Each row was made from one small tree. The marks that hang from a mark follow it in brackets, in the order of their numbers. Every link used is in the known rows. Write each row's tree.
Known rows:
k241[k204[k775]]: [-3.55 -1.49 -1.19 -1.37 -0.44 -0.61 -2.04  2.00  4.38  1.23  0.59 -0.20
 -2.06 -0.51  1.27  0.59  2.30  0.00 -0.91 -2.16  1.60]
k749[k574[k30 k775[k204[k241]]]]: [-0.12 -3.96  1.61 -0.82 -2.58 -0.31 -0.60  3.43  2.46  3.71  3.65 -2.40
  1.30 -3.51  3.49 -0.90  0.42  0.95  0.58 -4.25  3.04]
k749[k383 k574[k30 k775]]: [-0.92 -5.06  1.39 -1.17 -3.44  3.16 -0.52  2.74  1.72  3.58  1.12 -4.12
  1.40 -1.43  3.57  0.31 -0.31  0.90 -0.79 -2.61  1.38]
k749[k574]: [-1.26 -2.86  0.96  0.74 -2.06  0.00 -2.12  3.25  3.40  1.06 -0.39 -1.83
  0.57 -1.39  2.42  1.35  1.18 -1.07 -1.12 -3.86  2.76]
k30[k574[k749 k775[k204]]]: [ 1.10 -4.28  0.92 -3.01 -2.04  1.14 -1.29  3.33  2.68  0.29  1.71 -3.28
  1.31 -1.94  3.33  0.93  0.79  1.36 -1.37 -2.85  2.90]
k574[k30 k749 k775]: [-0.49 -3.43  1.74 -3.66 -2.36  3.95  0.32  3.86  1.34  2.05  1.53 -2.61
  1.05 -2.07  4.66 -0.51  1.89  2.67 -0.57 -1.94  2.25]
k204[k241 k775[k574[k30]]]: [-3.23 -0.93  1.71  0.08 -1.22 -1.03 -0.25  2.06  3.76  3.86  0.82  1.00
  0.54 -1.90  3.25 -0.52  2.52  0.03  0.85 -4.95  3.30]
k631[k383]: [-2.50 -1.57  0.75  0.91 -1.55  1.05 -2.23  2.07  1.61 -0.53 -1.75 -0.56
 -1.27 -0.94  1.37  2.52  1.37  0.32 -1.27 -2.25  3.40]
k241[k204[k775[k574[k749]]]]: [-3.16 -1.56 -0.72 -1.47 -1.87 -0.06 -2.36  3.75  4.58  1.05  0.12 -0.10
 -0.98 -1.12  2.87 -0.40  2.87 -0.86 -0.70 -3.01  3.45]
k749[k383]: [-2.58 -2.52  0.62  0.28 -1.26  1.05 -2.54  0.38  1.93  1.29 -1.78 -1.84
  0.24 -0.38  1.47  1.84  0.63  0.04 -0.92 -2.18  2.37]
k204[k241 k775[k574]]: [-3.51 -0.08  0.89  1.26 -0.91 -2.06 -1.86  1.94  4.65  2.66  0.15  1.21
 -0.56 -1.75  2.62  0.64  2.83 -0.97  0.69 -4.95  4.00]
k775[k204 k574[k30]]: [-2.65 -3.43  1.42 -1.59 -1.06 -1.17 -1.57  2.59  3.19  1.12 -0.14 -0.63
  2.86 -2.69  1.32 -1.45  0.60  0.65  1.87 -5.16  4.86]
k30[k574]: [-1.30 -2.85  1.47 -0.75 -1.41  0.00 -1.13  1.77  3.50  0.56 -0.97 -1.86
  0.88  0.44  1.89  2.26  1.10  0.41 -1.62 -3.30  2.68]
k30[k574[k749[k383] k775[k204]]]: [ 0.85 -4.80  0.54 -2.18 -2.61  1.95 -2.00  1.77  1.67  1.12  0.87 -3.99
  1.38 -1.25  3.35  1.44 -0.32  0.88 -1.64 -1.96  2.15]
k30[k574[k749[k383] k775]]: [ 0.32 -4.08  1.08 -1.96 -3.10  3.66 -1.05  2.12  1.76  1.60  0.21 -4.11
  0.77 -0.01  4.20  2.35  0.56  1.14 -2.55 -1.43  1.78]
k241[k204]: [-3.43 -2.29 -0.16 -1.48 -1.17 -0.17 -2.19  2.13  3.77  0.49 -0.32 -1.38
 -1.05  0.02  0.86  0.68  1.67  0.60 -0.51 -2.00  3.18]
k574[k30 k749 k775[k204[k241]]]: [ 0.12 -2.92  1.75 -2.66 -1.94  1.41 -0.39  2.97  1.25  2.99  3.15 -1.49
  1.17 -3.37  4.33 -1.15  1.52  2.16  0.39 -2.80  3.14]
k775[k204[k241] k574]: [-2.85 -1.55  1.18  0.85 -1.11 -3.22 -3.09  1.80  4.04  1.38  0.07  0.19
  1.19 -2.56  1.29  0.03  1.44 -0.57  1.84 -5.47  6.15]
k489[k204[k241 k775] k574]: [-3.10  3.18 -1.21 -0.65 -1.55 -3.14 -1.84  0.57  1.94  2.40 -0.16  1.47
 -0.38 -1.49  2.26  0.01  4.00  0.16 -2.69 -2.44  3.13]
k204[k241 k775[k574[k30 k749]]]: [-1.89 -0.69  1.72 -0.48 -1.89  0.42 -0.11  2.98  2.78  3.79  0.86  0.88
  0.71 -2.30  4.90 -0.79  2.95 -0.31  0.02 -4.29  3.09]
k749[k383 k574[k775[k204[k241]]]]: [-0.50 -3.92  0.62  1.13 -2.71 -0.28 -2.73  1.70  2.32  3.20  2.18 -3.11
  0.32 -2.66  2.63  1.03 -0.23 -0.46 -0.16 -3.49  2.97]
k749[k574[k775[k204[k241]]]]: [-0.29 -3.32  0.90  0.30 -2.28 -1.19 -2.24  3.42  3.39  2.39  2.86 -2.19
  0.35 -3.44  2.84  0.37  0.85 -0.15  0.27 -4.22  3.84]
k489[k574[k775]]: [-1.33 -1.27  0.00 -3.24 -1.80  0.52 -1.36  3.09  2.20  0.24  0.19 -1.59
  0.90 -2.12  2.47  0.61  3.04  2.21 -0.77 -2.41  4.42]

Write each row's tree:
[-0.05 -4.67  0.74 -3.11 -2.24  3.30 -1.30  2.01  0.32  2.34  1.37 -3.25
  1.75 -2.86  3.64 -0.83  0.03  1.99 -0.25 -1.70  1.74]	k574[k30 k749[k383] k775[k204]]
[-3.05 -2.19  0.04 -2.67 -2.00  0.81 -0.60  3.92  3.73  2.40  0.71 -0.20
  0.01 -1.36  3.58 -1.63  2.37  0.11 -0.37 -3.04  2.61]	k241[k204[k775[k574[k30 k749]]]]
[-1.03 -3.05  1.54 -1.33 -2.33  3.60 -0.81  1.36  0.18  2.44 -1.02 -1.97
  1.51 -0.78  3.80  0.25  0.82  0.66 -1.44 -1.45  1.26]	k574[k30 k749[k383]]
[-1.58 -2.06  0.97  1.19 -2.27 -0.85 -3.52  1.04  2.02  2.18 -0.62 -0.72
  1.34 -2.25  2.91  0.31  0.93 -1.30  0.34 -3.84  4.98]	k775[k204[k241] k574[k749[k383]]]
[-0.36 -5.80  0.81 -1.42 -2.93  1.66 -1.36  2.46  1.65  3.02  1.85 -3.87
  2.03 -3.02  2.67 -0.80 -1.11  0.61 -0.08 -3.22  1.78]	k749[k383 k574[k30 k775[k204]]]
[-2.05 -3.20  1.84 -0.99 -2.75  2.66 -1.29  2.21  1.34  2.49 -1.64 -1.85
  2.43 -1.04  3.88 -0.36  0.87  0.23 -0.30 -3.02  3.40]	k775[k574[k30 k749[k383]]]
[-0.19 -2.85  0.50 -0.49 -2.19  1.27 -2.69  1.28  1.10  2.53  1.73 -2.19
  0.01 -2.74  3.61  0.78  0.79  0.82 -0.41 -1.93  3.05]	k574[k749[k383] k775[k204[k241]]]
[-2.11 -2.44  0.82 -1.01 -2.13  2.26 -1.01  2.05  1.95  3.20 -0.76 -0.69
  1.46 -1.67  4.11 -0.58  1.48 -0.40 -0.56 -3.10  1.81]	k204[k775[k574[k30 k749[k383]]]]
[-3.31 -2.05 -1.06 -0.76 -2.35  0.84 -2.88  2.11  3.57  1.89 -0.72 -1.00
 -0.85 -0.48  2.78  0.05  1.77 -1.29 -1.01 -2.18  2.60]	k241[k204[k775[k574[k749[k383]]]]]
[-1.50 -2.47  0.78 -0.84 -0.99 -0.93 -2.14  1.99  3.06  1.82  2.32 -1.34
 -0.20 -2.93  1.95  0.56  1.40  1.47  1.15 -3.53  4.12]	k574[k775[k204[k241]]]
[-1.29 -2.13  2.12 -0.69 -2.00 -0.65 -1.28  2.82  2.16  2.55  0.88 -0.12
  2.36 -3.12  3.66 -1.41  1.66  0.14  1.17 -4.74  5.13]	k775[k204[k241] k574[k30 k749]]
[ 0.64 -1.86 -0.61 -3.99 -2.00  0.32 -2.34  3.74  1.19 -0.47  0.90 -1.59
  1.80 -4.02  3.18 -0.59  2.76  1.54 -0.96 -2.37  4.44]	k489[k574[k749 k775[k204]]]
[-1.33 -4.17  1.49  0.36 -2.74  1.84 -1.04  1.84  1.39  3.17 -0.55 -2.69
  1.77 -0.88  2.87  0.45 -0.32 -0.61 -1.34 -2.89  1.17]	k749[k383 k574[k30]]
[-0.26 -3.22  1.32 -1.11 -1.50 -1.32 -1.19  1.80  3.52  1.83  2.42 -2.39
  0.58 -1.55  2.30  1.47  0.74  1.42 -0.11 -3.73  3.69]	k30[k574[k775[k204[k241]]]]
[-1.25 -3.31  1.55 -2.12 -1.78  0.19 -1.54  3.51  2.25  1.02 -0.09 -0.77
  3.13 -3.19  3.06 -1.81  1.10  0.40  0.90 -4.52  4.61]	k775[k204 k574[k30 k749]]
[-4.66 -1.69 -0.91 -0.92 -1.12 -1.65 -2.36  2.88  5.49  1.24  0.07  0.03
 -1.22 -0.78  1.24 -0.11  2.30 -0.56  0.38 -3.68  3.73]	k241[k204[k775[k574]]]
[-1.39 -1.47  1.33  0.44 -1.83 -1.83 -2.85  2.62  2.93  1.23  0.19  0.14
  1.38 -2.88  3.12 -0.06  1.98 -0.78  0.83 -4.68  5.77]	k775[k204[k241] k574[k749]]
[-2.61  0.76  0.41 -3.50 -3.04 -0.40  0.16  1.78  0.65  3.34  1.40 -1.12
  1.25 -1.62  3.21 -1.27  2.94  3.23 -1.67 -1.79  4.27]	k489[k204[k241] k574[k30 k775]]
[-0.32 -4.51  0.79 -2.40 -1.39 -0.29 -1.38  2.55  3.65  0.35  1.56 -3.14
  1.16 -1.60  1.76  1.18  0.20  1.76 -0.35 -3.52  3.21]	k30[k574[k775[k204]]]
[-1.53  0.80  0.00 -3.81 -3.05  0.65 -0.53  2.29 -0.39  1.39 -1.21 -0.53
  2.46 -1.47  3.67 -1.65  3.08  1.56 -3.22 -1.29  3.47]	k489[k204 k574[k30 k749]]
[-0.67 -3.99  1.47 -2.81 -2.86  4.79 -0.30  2.29  0.37  2.83  0.71 -3.35
  1.06 -1.56  4.40  0.10  0.77  2.25 -1.09 -1.18  1.49]	k574[k30 k749[k383] k775]
[-1.97 -1.79  1.27 -1.86 -1.65  1.22 -0.44  3.63  2.94  2.25 -0.09  0.10
  1.41 -2.43  4.28 -1.17  2.58 -0.16 -0.14 -3.98  2.49]	k204[k775[k574[k30 k749]]]
[-0.68 -2.05 -0.60 -3.41 -1.34 -1.04 -2.44  2.93  2.25 -0.31  0.81 -1.46
  1.47 -3.59  1.47 -0.33  2.31  1.95 -0.05 -3.07  4.63]	k489[k574[k775[k204]]]
[-1.31  0.44 -1.06 -4.17 -3.32  0.96 -1.79  3.11  0.60  0.45 -0.08 -1.85
  1.08 -1.96  3.50 -0.51  3.53  2.11 -3.07 -0.88  4.27]	k489[k204 k574[k749 k775]]
[-2.80  0.28 -1.08 -3.58 -2.70 -0.49 -1.81  2.23  1.70  0.60 -0.17 -1.72
  0.71 -1.57  1.86 -0.26  2.91  2.49 -2.14 -1.59  4.45]	k489[k204 k574[k775]]
[-2.57 -2.27  2.01 -0.37 -1.28 -2.15 -1.31  1.99  3.14  2.64  0.69  0.08
  2.27 -2.69  1.86 -1.27  1.03  0.43  2.05 -5.51  5.44]	k775[k204[k241] k574[k30]]
[ 0.63 -0.79  0.06 -2.61 -2.27 -0.63 -2.00  3.04  1.04  1.06  1.90 -0.80
  1.11 -3.93  3.89 -0.26  3.28  1.41 -0.76 -2.59  4.97]	k489[k574[k749 k775[k204[k241]]]]
[-4.37 -2.41  0.04 -2.37 -1.37 -0.60 -0.78  3.07  4.54  2.62  0.65  0.03
 -0.22 -0.89  1.91 -1.51  1.91  0.33  0.62 -3.77  2.81]	k241[k204[k775[k574[k30]]]]
[-1.05 -4.36  0.54  0.19 -3.08  2.12 -2.19  2.66  2.57  2.44  0.56 -3.96
  0.22 -1.38  2.95  1.61  0.13 -0.13 -1.12 -2.55  2.20]	k749[k383 k574[k775]]
[-0.25 -4.01  0.01 -1.83 -2.00  2.27 -2.97  1.90  1.20  1.03  0.77 -3.13
  0.64 -2.67  2.93  0.44  0.38  1.02 -0.53 -1.77  2.43]	k574[k749[k383] k775[k204]]
